(in the rows, 128 means zero)
Known rows, with every step that occurs
vamo/gudir/tobasup/ropun/guvus: [103 158 118 133 100  67 132 136  93 116  98 159 156 137 129 113 133 123
 131 132 121 133  92 139 147 131 119  52  83 117 162 144 151 116  93 133
 124 125  87 177 151 121 126 111 128 112]
pinu/malag/pegip/geki/zepu/guvus/ropun: [130 132 140 110  96 176 119 123 137  65 134 106 154 144 105 129  83 141
 156 119 157 123 141 118  80 118 141 103 127 121   4  73  73 153  92 152
 163 123 217 109 118 172 108 161  95 107]
difo/geki/pegip: [132 128 154 140 156 158 124 129 128 125 146  70  78 146  96 125 127 144
 152 113 127 133  88 146 145 168 108 167 115 169 138 110 117 145 153 130
 136 135 114 120 133 173 124 144 117 109]
ritu/malag/pegip: [127 133 176 161  85 161 100 124 148 111 167 125 136 110 101 132 130 121
 123 102 139 129 119 103 135 117 130 165 104 117  49  85  97 129 126  91
 133 142 141 109 121 139 138 161  91  94]
malag/pinu: [148 117 136 147 162 137 155 126 172 134 112 140 106  86 103 110 132 150
 113 116 104 122 113 143 121 139 121 150 139  99 117 124  79 120 120 151
 125 137  92 115 125 137 140 126 125 106]
pegip/geki/zepu: [146 114 125 149 112 159 118 134 142 123 130  95  78 152  85 110 119 116
 125 124 110 156 126 141 125 153  91 142 163 146  58 135 116 157 139 142
 129 164 140  84 100 124 123 125 115 106]
gituv/zepu/guvus/ropun: [133 130 121 121 130 151 138  92 142 114 145 156 159 123 121 130 130 146
 134 146 127 112 138 104  94 134 117 115 130  87 125  88 127 136 120 147
 161 130 150 144 168 167 127 112 112 167]
tobasup/ropun/guvus: [127 133 132 140 107  84 144 126 133 124 120 122 120 124  91  87 138 123
 145 144 104 140 112 120 108 128 153 100 110 103 163 115 134  96  88 114
 136 120 112 135 137 136 122 126 115  95]
geki/zepu/gituv/ketus/gudir/tobasup: [129 136  76 102 188  92 124 158 111 130 139 104 153 142 186 150 180 118
 133 119 131 134 155 115 141 113  90 103 135 156 164 176 136 161 152 140
 109 143 109 141  96  80 149 124 118 168]
ketus/gudir/vamo/zepu: [138 114 126 138 114 106 106 138 147 203 132 100  99 129 155 138 114 139
 151 112 147 110 123 129 104 111 109 160 138 156 142 138 141 149 126 153
 127 146 114 148 118 141 137 104 166  86]
gituv/zepu: [136 102 138 145 123 160 122 113 153 129 132 138 113 123 122 127 145 132
 110 148 120 130 131 117 135 151  80 156 137 107 137 111 115 165 141 135
 144 145 123 109 150 128 140 113 112 118]
fetin/ropun: [129 134 149 150 127  97 172 132 130 127 120 153 120 124 105 103  99 124
 119 143  97  90 120 133 103 152 132 168  99 134 135 159 128 109 119 124
 131 122  93 110 150 128 120 130 121 119]
vamo/zepu: [124 101 157 144 103 149 129 120 156 155 124 111 105 125 100 120 114 147
 119 149 115 120 123 137 136 129 122 158 135 139 132 116 131 134 121 130
 136 156 133 110 132 170 139 113 147 115]
difo/geki: [136 144 151 147 128 163 125 113 139 112 143 116  95 139 106 114 134 142
 114 118 136 133  83 153 130 146  96 150 130 148 130 143 131 133 138 124
 131 144  97 120 115 139 124 119 121 120]
difo/geki/zepu/tobasup/ropun/guvus: [109 176 143  91  90  90 114 148 126 117 118  69 130 144  97 103 136 150
 148 149 117 147 108 160 134 126 113  48 105 145 182 116 130 169  65 157
 130 122 125 167 103 122 109 131 149  89]
galofo/pegip: [141 106 167 154 129 151 124 137 139 123 131 141  86 119  95 140 121 105
 156 114 125 124 132 127 119 139 135 178 120 123 131 107 119 123 127 108
  90 123  75  91 148 178 135 152  99 107]
difo/geki/zepu/gituv/ketus: [137 129 101  92 180 129 127 121 121 127 156  59 129 155 125 118 188 138
 139 146 132 149 110 151 149 122  92 135 152 162 169 145 129 170 153 134
 135 165 122  95  89 117 129 135 123 163]
pinu/malag: [109 120 135 151 127 168 141 142 161  84 131 143 110 123 116 106 110 134
 104 117 132 124 117 144 101 158 114 171 104  98 103 132  90 125 126 123
 142 110 112  99 114 151 136 132 104  85]
ropun/tobasup/zepu/gituv/ketus: [121 107 105  94 170 135 126 114  97 143 122 133 150 113 156 132 168 109
  81 147 132 136 139 121 181 117 170 123 153 126 155 129 136 114 177  99
 120 118 136  95 113  85 134 126 135 181]
zepu/gituv/ketus/gudir/vamo: [157 118  69 122 194  87 132 144 110 172 154 102 134 131 185 139 171 105
 170 105 151 133 128 124 108 119 119 181 149 132 179 179 144 117 163 124
 123 133 100 132 109  63 138 130 130 148]
pinu/malag/pegip: [120 108 172 146  95 175 121 136 147  80 121 121 136 117 125 129 104 135
 124 116 156 111 123 124 115 127 130 172  93 109  88  96  71 139 111 114
 140 105 147  97 129 144 134 158  88  76]
geki/pegip: [128 101 146 155 149 146 135 142 129 140 140  85  89 128  97 128 117 126
 155 109 110 131 123 128 132 169 127 189 111 133 138 100 111 125 152 120
 137 129 116 104 151 163 137 141 103 109]
difo/geki/zepu/guvus/ropun: [126 166 129  97 130 149 130 110 135 120 156  94 138 149 102 115 123 163
 141 120 136 114 109 141  88 120 118  85 119 146 112 105 129 148 111 159
 154 144 134 149 112 192 116 114 122 155]
zepu/guvus/ropun/tobasup: [116 146 124 116 142 151 147 113 114 113 125 172 150 101 137 129 117 129
 114  84 140 103 125 129  88 139 159  92 112 110 118 110 140 100 145 125
 135 112 141 157 145 145 121 110 116 189]
gudir/vamo/zepu/gituv: [131 114  88 129 120 104 141 146 135 186 146 111 117 142 111 110 122 124
 149 136 124 134 111 143 135 113 121 180 166 122 161 111 147 147 142 114
 142 128 145  86 128 123 131 128 159  91]
galofo/pegip/geki/zepu/guvus/ropun: [156 134 134 118 129 152 118 121 126 109 141 130 102 147  78 139 103 108
 188 115 123 133 151 122  82 134 145 110 150 140  46  89 123 138 107 146
 108 136 145 104 132 205 108 160 105 145]
pinu/malag/pegip/geki/zepu/gituv: [125 112 111 134  98 153 125 143 133  58 134  89 131 159 102 109 109 103
 139 126 134 146 129 148 127 123 114 150 145 124  49 103  79 173 128 111
 143 117 210  49  97 112 114 167  96  61]
zepu/guvus: [142 139 119 157 130 146 143 128 130 117 135 151 126 113  99 105 124 127
 134  99 129 118 131 115  86 124 149 159 124  94 122 116 133  95 128 124
 149 138 120 140 138 147 138 115 102 107]
guvus/ropun/tobasup/zepu: [103 119 154 103 106 161 127 101 132 143 120 140 139 113 139 143 102 132
  71 135 130 115 125 134 151 133 166  88 118 124 107 108 124 110 148 116
 117  99 126 119 128 149 118 112 138 182]
malag/pegip/geki/zepu: [155 101 163 144  81 168  98 126 129 121 122  74 101 142  94 136 111 115
 149 124 136 145 138 121 139 122 103 145 153 156  39 100  95 170 126 131
 130 158 174  83 115 114 122 148  96  95]
tobasup/ropun: [126 123 157 153 111 108 157 144 128 124 132 149 123 119 101 103 123 128
 132 129  90 130 123 132 114 141 144 160 112 121 155 140 129 104 116 102
 126 114 114 115 139 141 120 126 120  71]
guvus/ropun: [125 122 149 139 124 155 155 108 152 125 141 122 127 131 111 128 106 137
 131 128 118 125 112 145 109 157 123 145 113 112 123 134 129  98 131 119
 129 121 108 114 141 156 120 120 115 176]
ritu/galofo: [121 132 157 162 107 157 134 116 186 123 123 135  84 108 103  94 128 154
 127 116 126 150 128 131 110 107  98 172 131 117 140 132 125 117 118 116
 171 122 116 119 130 121 131 165 110  91]
pegip/geki/difo: [143 103 104 173 122 155 135 104 144 115 147 148  67 163  88 114  91 114
 103 112  97 163 126 148 110 148 113 204 135 105  81 160 118  63 169  97
 134 153 113  73 136 105 127 150 110 133]
pegip/geki: [156 119 129 179 120 170 130 119 139  99 127 133  76 140  89 113 117 106
 123 117 120 158 110 140 127 167 102 169 165 130  57 151 130 112 150 116
 123 154 132  94 119 108 119 125 117 121]
vamo/zepu/gituv/ketus/gudir/tobasup: [126 125  96 115 178  94 127 134 116 137 128 128 152 141 189 156 165 134
 125 148 137 126 136 118 160 106 107 119 149 159 173 170 160 140 146 133
 106 147 135 149 124 102 144 119 161 179]

Rows
[126 140 132 120 105 145 140  96 137 136 140 142 160 126 102 120  96 149
 112 147 125 110 138 105 110  98 195 111 118  87  98  93 131  73 107 125
 153 112 141 140 136 188 122 116 125 148] | tobasup/zepu/guvus/ropun
[143 109 162 165  93 191 111 127 140  57 122 127 109 134 110 127  97 119
 125 120 155 138 115 130 124 144 118 171 137 123  19 112  76 140 122 114
 135 119 180  84 120 121 119 165  96  77] | pinu/malag/pegip/geki
[107 122 103 123 120 130 136 121 112 125 123 149 138 119 129 111 129 100
  70 127 120 127 124 140 162 117 173 119 139 108 149 120 138 113 169  85
 122  97 143  92 115 103 127 115 133 122] | ropun/tobasup/zepu/gituv
[114 147 159 142  94 108 153 165 122 113 117 148 143 114 114 123 108 130
 139 127  92 136 134 153 130 153 140 153 100 108 176 150 132 113 102 107
 117  96 122 142 142 101 114 129 144  79] | zepu/tobasup/ropun
[116 111 112 146 118 120 153 122 144 136 134 114 133 139  96 102 123 131
 126 152 103 132 117 152 139 123 131 167 147 118 168 124 151 122 138 102
 131 139 157  85 129 151 135 118 148 113] | vamo/zepu/gituv
[105 138 119  88 129 146 131 126 117 132 126 132 151 113 130 130 119 135
 119  89 132 104 145 130  88 128 142  64 113 128 117  92 127 145 138 149
 142 124 147 149 124 158 124 106 113 175] | geki/zepu/guvus/ropun/tobasup
[121 144 106  93 132 102 114 126 114 191 129 142 145 110 188 156 106 141
 144  82 168  87 132 124  75 105 149  79 129 153 134 110 156 142 131 169
 137 120 157 200 136 150 124  95 175 156] | ketus/gudir/vamo/zepu/guvus/ropun/tobasup
[ 97 129 109 101 124 132 152 103 123 126 128 140 164 124 136 123 113 115
  77 141 119 123 120 150 157 125 176  95 131 106 141 120 142  99 160  87
 122  83 152  94 126 125 112 115 137 181] | guvus/ropun/tobasup/zepu/gituv
[156 107 152 142 119 160 101 139 135 117 131 110  58 148  80 136 116  94
 166 118 113 151 144 134 122 146 106 150 159 162  59 110 108 169 126 133
  88 152 114  67 116 170 124 159 103  96] | galofo/pegip/geki/zepu
[130 159  74 111 184  29 143 140  94 109 127 138 168 138 181 123 190 109
 148 143 126 144 130  99 134 104 140  61 123 127 201 174 162 101 112 115
 110 114 115 176 127  67 127 135 127 157] | zepu/gituv/ketus/gudir/tobasup/ropun/guvus
[131 102 155 134  85 183  99 139 146  79 124  89 107 144 105 124  99 124
 131 122 149 139 133 131 120 133 103 142 135 142  17  97  59 183 114 139
 143 134 185  72  99 135 121 162  94  63] | pinu/malag/pegip/geki/zepu
[126 146  95 124 188  50 157 159  92 107 137 163 174 134 190 141 172 116
 139 125 107 137 141 112 139 119 133 119 123 143 191 199 154 110 137 106
 102 107 116 154 127  70 127 133 135 133] | zepu/gituv/ketus/gudir/tobasup/ropun
[121 142 132 115  91  95 123 133 130 114 106 130 146 115 113 117 143 131
 140 177 109 143 135 124 141 141 111  79 110  85 195 102 128 156  77 142
 140 111 146 164 159  98 120 128 139 103] | gituv/zepu/tobasup/ropun/guvus
[122 137 125 121 114 149 114 115 106 135 114 169 136 100 125 120 116 124
  73 105 141 107 144 102 129 102 191  97 129 109 108  92 131 104 142 124
 139 115 139 148 125 135 135 106 126 113] | ropun/tobasup/zepu/guvus
[108 135 155 114 116 102 143 117 111 147  97 174 132 108 132 117  93 115
  60 147 115  80 133 122 142 132 176 105 105 143 118 132 128 117 134 121
 125  99 111 114 138 117 116 117 144 124] | fetin/ropun/tobasup/zepu
[118 158 140 151 125  75 142 164 117 113 128 179 136 125 168 132 122 125
 121 105 108 118 130 114 120 129 119 103 102 144 147 179 146 117 113 120
 104 101  97 175 130 110 124 117 134  77] | ketus/gudir/tobasup/ropun
[116 129  88 106 151 112 126 119  82 138 115 147 184 147 162 152 155 122
  96 161 134 135 123 132 210 109 131 115 127 123 150 159 144 112 154 116
 120 133 100 129 133  94 142 120 140 181] | vamo/gudir/tobasup/zepu/gituv/ketus
[110 143 124 149 113 136 127 136 108 120 109 165 142 140 141 141 120 125
 111 103 136 119 100 155 159 149  82 121  98 128 127 159 141 132 146 135
 117 140  74 152 147 117 143 104 121 142] | vamo/gudir/tobasup
[114 120 106  81 183 108 132  95 108 137 134 118 178 122 207 160 155 115
 100 140 144 115 143 136 143 112 176  84 124 137 165 163 151  91 167 111
 105 106 142 135 112 105 123 105 147 236] | guvus/ropun/tobasup/zepu/gituv/ketus/gudir
[103 169 116 111  98 127 128 103  98 130 117 179 194 141 137 147  91 146
 101 136 141  97 119 126 150 104 161  64  94 105  95 119 144  92 111 148
 143 113 115 183 154 169 127 101 137 170] | vamo/gudir/tobasup/zepu/guvus/ropun
[150 105 135 137 179 129 120 115 134 139 135 103 120 118 178 150 164 128
 145 120 145 120 142 122 107 135 113 162 118 149 151 182 132 104 145 139
 115 157  87 153 116 112 146 109 117 170] | gituv/ketus/gudir
[138 135 134 101 139 155 109 125 105 103 124 153 103 131 111 153 113  97
 156  87 135 128 154 127  95 141 149  70 150 156  48  83 122 158 136 144
  94 123 158 117 133 180 108 148 110 168] | galofo/pegip/geki/zepu/guvus/ropun/tobasup
[127 131 134 119  90 135 112 158 137 196 119 111 112 123 124 149  93 146
 144 132 138 134 126 147 147 135 104 164 144 133 148 108 132 169 119 151
 133 124 134 142 134 101 131 129 181 100] | gudir/vamo/zepu/tobasup
[121 163 116 138 121  52 129 144 121 110 114 154 132 129 156 119 141 120
 130 120 125 130 121 104 114 114 128  49  97 129 159 156 148 109  89 133
 110 109  97 195 132 109 127 118 127  98] | ketus/gudir/tobasup/ropun/guvus
[117 154  88 139 122  94 135 137 118 117 133 152 149 144 160 128 123 107
  84 129 125 123 133 118 159  96 142 109 127 117 139 166 151 108 141 103
 110  97 117 139 112  98 135 112 137 105] | ketus/gudir/tobasup/zepu/gituv
[106 141 150 116  75  82 129 138 136 141  97 106 141 122  95 112 114 150
 148 174 105 137 128 141 140 123 152  83 110 115 189 107 148 126  61 137
 129 121 156 166 142 136 119 125 177  95] | vamo/zepu/tobasup/ropun/guvus
[142 119 129  98 148 111  91 149 124 209 116  84 129 119 192 181 136 148
 168 130 164 121 150 133 134 121 103 155 140 162 176 157 139 157 122 177
 116 144 120 183 119  83 139 121 192 156] | gituv/ketus/gudir/vamo/zepu/tobasup
[150 125 169 171 114 167 111 116 172  96 120 155  37 122  81 119 118 114
 165 114 131 174 135 133 117 119 105 179 168 143  74 122 128 127 112 109
 125 121 123  86 136 140 116 207 108  82] | ritu/galofo/pegip/geki
[127 124 140 134 105 164 118 135 145 118 118 137 131 116 126 145 131 134
 118 151 122 134 142 141 151 159  75 149 125  95 161 119 121 174 129 141
 133 127 132 139 152  88 135 118 135 129] | gituv/zepu/tobasup
[131 101 108 127 173  96 133 112 132 148 139  87 148 135 166 136 165 131
 148 154 129 122 138 139 128 112 129 157 143 148 191 171 157 114 144 126
 119 159 141 129 116 130 144 106 157 166] | vamo/zepu/gituv/ketus/gudir
[115 156 135 131  94  89 139 148 126 114 105 120 139 117 100 106 121 126
 147 144 109 144 121 142 123 139 147  94 100  92 187 127 137 105  75 122
 126 103 125 164 140  97 116 136 141 101] | zepu/tobasup/ropun/guvus
[133  91 112 118 165 124 141 113 130 151 134  99 145 132 126 126 162 139
 138 172 120 141 130 136 155 118 130 169 163 135 175 133 146 123 147 115
 130 161 151  90 127 131 141 129 147 173] | vamo/zepu/gituv/ketus
[154  97 127 108 163 108  96 127 130 218 132  87 109 122 186 164 149 147
 163 133 158 118 140 110 119 110 107 160 150 175 152 147 133 149 134 169
 125 166 110 156 117 123 144 117 170 144] | gituv/ketus/gudir/vamo/zepu
[128 129  94 105 164 123 128 132 103 134 131 149 160 136 148 143 158 125
  84 165 127 149 141  91 201 107 142 125 161 118 133 138 134 117 152 106
 122 116 117 109 118  82 140 147 130 174] | gudir/tobasup/zepu/gituv/ketus
[143 125 115 142 125 151 124 114 134 115 135 161 135 116 113 119 144 133
 127 132 130 115 145  93 106 126 110 140 139  89 130  91 124 149 128 143
 164 148 139 143 156 141 141 110 107 109] | gituv/zepu/guvus
[121 136 111  83 127 129 124 127 112 192 126 151 139 108 144 145 104 149
 132  98 160 103 126 121 103 113 152  93 149 138 116  75 143 149 134 155
 148 120 164 162 145 154 117 118 163 163] | gudir/vamo/zepu/guvus/ropun/tobasup
[134 147 118 110 172  56 116 140 104 127 113 138 145 123 185 141 177 130
 142 138 138 137 137  84 129 114 130  55 111 145 167 165 145 111  96 148
 108 129  90 199 128  88 132 130 128 157] | gituv/ketus/gudir/tobasup/ropun/guvus
[138 127 132 112 161 124  97 125 115 151 120 141 141 125 192 171 150 136
  91 143 150 123 153  80 170 102 131 102 130 151 114 165 130 118 138 147
 109 131  87 167 110 101 147 122 138 166] | gituv/ketus/gudir/tobasup/zepu
